Known rows, with every step that occurs
t, k, n, d, w: [-22.2 -17.5 -24.3  -8.0   8.5 -13.1  34.1  -7.3   0.9  -3.0  -7.2  -8.3
  -9.7   5.5   8.2   6.9 -12.8 -32.6 -24.7 -12.8 -29.3 -23.1 -54.0  11.6]
w, k, s, d: [-34.0  33.2 -24.1   8.3  -6.4  10.2  -3.1   0.1  -5.5  -7.2  -9.1 -43.1
   3.7  -9.0  -0.3  -0.8  10.2 -38.3 -28.5   6.3  -6.0 -22.3 -26.2 -20.6]
s, k, n: [-19.4   0.5 -13.5   2.5  11.4  -5.1   5.5   7.4  -0.9  -4.6 -17.0 -13.6
  -3.8 -23.1 -18.5  -1.5  -6.6 -25.5 -19.2  -3.2  17.9 -24.1 -19.2  -9.3]
d, n, k, s: [ 10.9  10.8 -29.8 -15.9  13.1  -6.4  16.9   8.0   2.1  -6.8  -8.9 -16.6
   0.8  -9.1  -3.2  -4.1 -19.6 -27.4 -37.1   3.9 -21.3 -46.0 -32.7   0.8]
d, s, k, e: [-15.6   4.6 -21.6  18.1 -15.0 -18.8   7.4 -20.0  -4.7 -10.2  16.7 -20.9
  11.4  -9.1 -16.0  10.2 -10.0 -31.8 -19.9   4.3  -9.5 -54.4 -18.7  -8.5]
n, k, e: [ 23.7 -13.4 -13.5  -5.1 -14.5  -7.2  11.3  -5.8  -0.5  -2.0  -1.1  -1.4
   6.5  -2.7   9.9   0.8  -5.9 -18.2 -23.2   2.4 -29.2   2.5 -20.0   3.2]
k, e, d, s: [  3.2   4.2 -13.0  24.3 -13.2 -17.8  14.8 -15.2   4.4   6.4  22.9  -4.8
  13.2  11.3  -6.4   6.9 -20.3 -29.1 -30.6  -8.2 -37.8 -54.7 -13.4 -12.2]
k, s, d: [-17.7  26.3  -7.5   6.6  -0.7  -3.4   6.8  -7.0  -3.4  -1.0  -0.3 -34.0
  -1.3 -14.2  -9.7  -0.4   1.5 -30.4 -19.0  11.0   7.0 -36.5 -21.0 -20.2]
s, k, n, d, w: [-14.6  -0.5 -39.0  -2.4  -8.6  -7.1  13.9   3.2  -5.2  -4.6 -14.1 -17.6
  -8.9 -28.0   0.6  16.2 -12.4 -43.1 -34.7  -4.9 -22.3 -22.3 -41.6   3.9]
s, d, n, k: [ 16.0   1.3 -43.6 -16.8  -1.4   3.4  12.6   2.5   1.5  -2.8 -26.4 -19.0
   5.3 -25.6  -5.1  -1.1 -14.7 -29.5 -32.8  -3.1  -2.6 -25.7 -33.3  -2.7]
s, k, e, d: [ -3.0  -5.9 -14.3  27.7 -22.4  -3.8   1.3 -14.9   4.5   1.8   2.2  -8.9
   6.9 -11.3  -7.4   1.7  -1.7 -24.4 -23.2 -12.8 -20.4 -29.5 -10.9 -19.1]
t, k: [-25.8 -15.4  -1.9   3.0  12.5   2.6  11.9 -16.0   4.0  -4.5  -4.4  -3.4
   3.0  15.2  -0.2  -7.0   5.9  11.8  10.7  -4.7   3.6 -12.7 -14.2   2.8]
w, k, e: [ -7.8  -1.3  -6.7   6.0 -18.3  -5.0   0.9  -4.7  -3.2 -10.3   9.4 -11.2
   4.6   6.9   9.8  -0.6   2.6 -30.3 -24.4 -12.6 -23.4  10.3 -19.4  -4.5]
k, n, d: [  9.6  -9.6 -10.0  -9.4  13.5  -5.7   8.7   1.7   3.7   3.9  -8.0  -5.5
 -10.5  -2.4  -7.0  -0.1 -20.6 -18.6 -35.4  -0.6 -25.5   1.6 -35.3   0.0]
t, k, s: [-36.9   2.3   0.0   8.1  18.4  -4.8  18.6 -15.4   2.3  -7.0   4.3 -18.1
  -0.5  17.8  -4.1  -8.7   4.4  -3.5  -2.0   4.3  -1.6 -41.4 -22.9  -5.1]
e, d: [  3.5   1.1  -8.3  14.1  -3.5   8.9  -1.5  -0.1   6.7  10.7  -4.3   3.3
   3.6   3.9   1.6  -1.0  -2.5   2.1  -9.8  -8.5 -19.3 -12.3   4.4  -8.6]
w, k, n, d, s: [-15.5   8.4 -41.2  -2.7  12.0   0.0   4.0   5.2  -1.6  -3.3  -6.8 -25.1
   3.7   7.9  -2.7   6.5 -23.1 -34.2 -49.6   4.4 -43.2 -21.3 -42.8   0.2]
d, w, k: [-23.4  13.4 -29.4  -0.7 -20.7   5.3   4.7  12.4  -9.0  -8.9  -3.8  -9.4
   3.8  -3.4  24.9  13.1   8.5 -31.3  -8.7 -12.6 -19.8   4.7 -11.5   8.2]
w, k: [-16.3   7.1 -16.3   1.5  -4.1  14.4  -9.4   6.5  -2.5  -6.2  -8.0 -10.7
   5.6   2.6  10.5  -0.5   8.4  -8.1  -9.1  -4.2 -11.9  13.9  -5.6  -0.3]
n, k, s, d, t: [ 14.5  22.7 -37.2  -8.2  -8.5   4.7  -5.5  15.8  -2.9   4.9 -15.9 -32.0
  18.7 -15.3   5.5   2.9  -8.4 -28.0 -35.2  15.9 -18.5 -58.5 -35.7  -8.7]
e, d, s, k, n: [-23.6  13.3 -37.1  21.3  13.1  -4.6  10.9   4.4   2.9   5.3 -11.9 -18.4
   9.9 -14.2 -25.2   5.6 -20.4 -32.7 -33.3  -3.3  -8.5 -75.4 -17.1 -16.7]
n, d, t: [ 27.0  -7.5 -17.4  -9.4 -11.6   2.8 -18.9   6.7   3.9   7.9   0.1  -2.3
   9.9   6.3  10.2   6.9 -16.4   2.0 -22.2   2.6 -39.8 -16.0 -25.7   8.1]
n, k: [ 16.7  -4.8 -24.4 -10.5  -1.5  13.4   1.0   5.7  -0.5   1.1 -18.8  -2.8
   5.7  -6.3   8.5   0.0   0.3   3.7  -8.2  11.0 -17.3   6.8  -5.3   8.6]
k, e: [  8.8  -8.4  10.5   5.4 -13.7 -19.2   9.5 -11.4   0.1  -3.9  17.8  -0.1
   0.2   2.3   0.3   0.7  -6.0 -23.8 -14.9  -8.0 -11.2  -3.4 -14.6  -4.5]

Rows
[-11.7   4.6 -43.8  10.4  -6.9   6.9  -7.3 -18.7  -2.7  -3.5  -3.8 -26.8
   8.6  -8.6 -12.2  13.5 -10.7  -2.5 -22.4  19.9 -31.5 -35.6 -20.3  -0.6] -> n, d, s, k
[  5.3 -23.2 -19.6  -6.4   0.2   4.8  -8.4  -8.0   7.9   2.9  -3.3  -5.4
  12.0  21.6   9.3   0.2  -9.8  11.3 -12.5  -3.1 -36.3 -29.5 -39.3  11.3] -> n, d, t, k
[-11.3   1.6 -26.7  26.1 -38.7 -13.1  14.3  -9.9  -1.7  -0.8   7.4  -7.3
   6.2 -18.5   7.6  15.4  -1.3 -46.4 -24.7 -21.5 -28.2 -40.0 -16.7 -10.7] -> s, k, e, d, w
[ 28.3  -5.8 -40.9  -5.5   3.0   8.6   9.6   9.6  10.6   6.9 -22.2   2.1
   8.3  -8.2   2.0  -3.8 -20.1 -12.0 -34.9 -13.7 -33.1 -30.2 -19.0   0.3] -> e, d, n, k
[ 11.3  -7.7   2.8  19.7 -15.6  -8.9   8.5 -11.0   6.9   7.4  13.4   3.7
   3.8   5.2   0.2  -0.6  -8.9 -23.5 -23.8 -16.7 -30.9 -17.8 -10.2 -13.4] -> k, e, d
[-19.3   5.3 -13.9  -5.3  11.5   0.4   4.2  18.5  -0.8  -5.8 -14.6 -12.1
  -1.6  -0.5   0.3  -5.1  -5.0 -31.5 -27.0 -11.1  -3.3   2.4 -23.8  -3.3] -> w, k, n
[-12.9  -6.6 -17.8   0.7  -3.3   0.9  -1.6  -4.3   3.0   1.8 -10.5 -18.0
  18.1   4.7   0.1  -2.1   0.9  -8.8  -4.8  -9.0   8.6 -54.0 -34.8  -4.6] -> s, d, t, k
[ 22.0  -0.6 -36.6  14.5 -15.6  -5.4  15.7  -9.2   4.2   7.6   4.2  -6.3
  19.9   5.9   2.9   6.9 -19.5 -27.3 -39.3   3.1 -55.1 -45.7 -18.6  -4.9] -> n, k, e, d, s
[-21.4  14.3 -40.7  28.2  -4.2   8.2  -4.4  -7.2   2.4   4.6  -6.2 -17.6
  16.2  -8.7 -14.1   9.2  -7.1  -7.7 -15.8   4.8 -16.4 -63.1   0.2 -13.8] -> e, d, s, k
[ -3.1  -0.8 -14.0  20.3 -20.9   3.2  -0.9  -4.4   4.4   0.9   4.4  -6.9
   9.3   8.4  11.8  -1.9  -0.3 -29.4 -34.0 -20.7 -42.1  -1.4 -15.2 -13.4] -> w, k, e, d
[ 19.3   1.9 -12.2   8.1  -9.6   4.0 -14.9  17.8   7.9  15.6  -0.9   5.6
  17.3   5.3   7.0   1.7 -12.5  -1.7 -15.9 -14.3 -26.2 -42.9  -5.3  -4.3] -> e, d, t
[-14.8 -23.4 -10.7  -6.9  25.5  -4.1  21.2 -13.6   7.8  -0.5 -13.0  -9.7
  -9.0  13.1  -6.4  -6.8 -12.9  -7.9 -24.5  -4.8 -20.9 -12.2 -48.3   2.5] -> t, k, n, d
[-32.4  20.7 -37.6  -3.8 -11.0  -5.0  19.8  18.6 -10.1  -6.6 -19.0 -28.6
  -0.6 -24.3   8.7  10.5  -1.8 -69.8 -35.5 -19.2   0.8 -17.3 -40.5  -7.2] -> s, d, w, k, n
[ -1.3  22.4 -32.2  -4.6  -2.6   9.1   7.6  -1.6  -3.7  -0.3 -18.4 -34.7
   4.5 -19.3  -0.5  -0.3   2.4 -26.2 -28.0  22.6 -10.6 -29.3 -25.7 -12.2] -> n, k, s, d
[  3.2   3.2 -27.6   2.2  -0.6  -1.3   0.6 -14.9   0.1   3.0   7.1 -13.7
   4.6   8.9  -2.7  11.0 -17.5  -3.5 -22.5  15.6 -40.6 -24.3 -18.6   4.4] -> n, d, s
[-27.1  11.3 -29.3   7.3  14.8 -12.7  11.3   3.4  -3.6  -5.5  -6.6 -22.2
   5.8 -17.7 -26.4   6.8 -18.1 -33.4 -24.1   5.1  11.1 -62.5 -22.8  -7.7] -> d, s, k, n
[-11.9 -15.8  -5.0  -8.8  22.7 -14.8  11.9  14.4   6.1   0.9  -6.4  -1.3
   9.5  13.5  -5.2  -7.3 -16.5 -16.6 -14.8 -18.8   3.6 -55.5 -42.3   3.6] -> d, t, k, n
[-18.2  33.9 -29.5   3.4 -12.4   5.3 -17.0  17.5  -5.3  -2.8  -5.7 -40.4
  17.1  -5.8   6.5   1.9   0.4 -41.6 -36.0   0.7 -12.8 -52.1 -35.9 -16.2] -> w, k, s, d, t
[ -8.7  28.6 -44.6  -5.3 -18.4   0.6  20.8   4.5 -10.5  -2.2 -13.8 -33.7
   3.5 -26.8  14.0  13.7   1.4 -50.1 -28.2  12.7 -17.8 -37.8 -32.0  -3.0] -> n, k, s, d, w
[-29.2  24.5 -14.5   5.5   2.9   6.6  -3.3   5.7  -4.5  -8.7   0.1 -25.5
   2.0   6.0   6.5  -2.5   6.4 -21.7 -21.5   5.4 -18.0 -13.8 -14.4  -8.2] -> w, k, s
[-24.1  12.6 -32.1  13.6  -1.4   0.0  -2.1  -9.6  -4.4  -6.4  -2.1 -20.9
  11.8 -10.6 -15.2   9.8  -4.0  -7.8  -5.8  13.5   2.1 -51.6  -3.9  -4.7] -> d, s, k
[ -8.6 -14.8  -7.9  -1.8   4.9  -2.8  -2.4   2.6   5.1   0.5  -1.0  -0.8
  15.9  18.6   4.6  -3.1  -2.9   7.1   2.7 -10.7  -3.6 -44.1 -23.6   7.1] -> d, t, k
[  9.2  -0.9 -17.0   4.6   5.7  -5.0   8.9   4.8  10.7   5.9  -4.2   3.5
   1.6  -1.7  -7.5  -3.7 -20.5 -16.1 -25.5 -24.4 -16.3 -36.8 -12.0  -7.8] -> e, d, n
[ 21.8  -5.7 -34.5   6.8 -34.4  -6.5  24.9   1.1  -0.2   5.8  -0.4   2.8
   9.4  -7.3  25.1  13.0  -8.3 -40.4 -32.8 -14.0 -54.5 -19.1 -22.1   3.5] -> n, k, e, d, w
[ 29.6 -11.9 -21.6   8.1 -17.8   1.8  10.6  -5.1   6.2   8.6  -5.8   1.8
  10.3  -0.8  10.6  -0.8  -8.5 -16.9 -32.6  -5.6 -46.9  -9.2 -16.1  -4.9] -> n, k, e, d
[-24.8  32.5 -21.4   5.3 -18.1 -12.4  20.4  -1.0  -9.8  -3.3   5.0 -32.4
  -1.8 -20.2   4.3  14.0   1.6 -52.7 -19.2   1.1   0.2 -46.0 -25.9 -11.4] -> k, s, d, w
[-12.8 -22.4   1.1  21.8  -4.8  -8.6  20.2 -26.1  11.1   2.4   9.2  -0.7
   6.0  21.7   1.0  -8.0  -1.6 -11.0 -14.5 -20.5 -26.2 -30.2 -24.1 -10.5] -> t, k, e, d
[ 18.0  -9.8  -5.1   9.4  -9.0 -23.6  18.0  -8.0  10.9   2.1  14.0   3.4
   1.6   0.1  -8.1  -3.1 -26.7 -38.6 -41.2 -32.7 -27.3 -40.0 -27.2 -11.9] -> k, e, d, n
[-29.4  30.8 -33.0  -1.7   1.9  -3.0   7.3   2.9  -2.4 -12.8  -8.7 -43.8
   0.5 -14.1  -8.0  -3.9  -8.4 -54.9 -44.8  -9.2  -2.9 -45.2 -43.3 -19.7] -> w, k, s, d, n
[ 23.6  -6.7 -33.1 -19.9   6.9   0.5  10.1   9.1   3.7  -4.2 -18.3  -1.6
   4.2 -10.7   1.7  -2.4 -17.6 -13.4 -24.0  -5.6 -15.1 -15.6 -22.7   9.2] -> d, n, k
[-20.0   2.7  -4.8   1.8  11.6  -8.2   4.0   1.8   3.4  -2.1   7.8 -15.3
  12.2  20.0   1.5  -5.0  -5.4  -7.1  -8.6  -2.2  -8.3 -70.2 -32.4  -0.3] -> d, t, k, s
[-21.9  13.4 -28.0   7.3 -42.2 -10.8  15.2  -4.8 -11.1 -10.4   5.6 -27.3
   5.6 -15.5  18.6  14.7   6.2 -68.6 -32.0 -19.0 -17.4  -7.8 -36.8  -8.8] -> s, d, w, k, e
[ -7.7  -7.4 -26.4  -1.6   6.5   1.3   1.1  -2.6   1.2  -1.4 -19.1 -18.6
  -7.3 -21.5 -14.9   2.6 -12.9 -21.1 -34.4   2.8 -14.4 -10.7 -35.0  -5.0] -> s, k, n, d
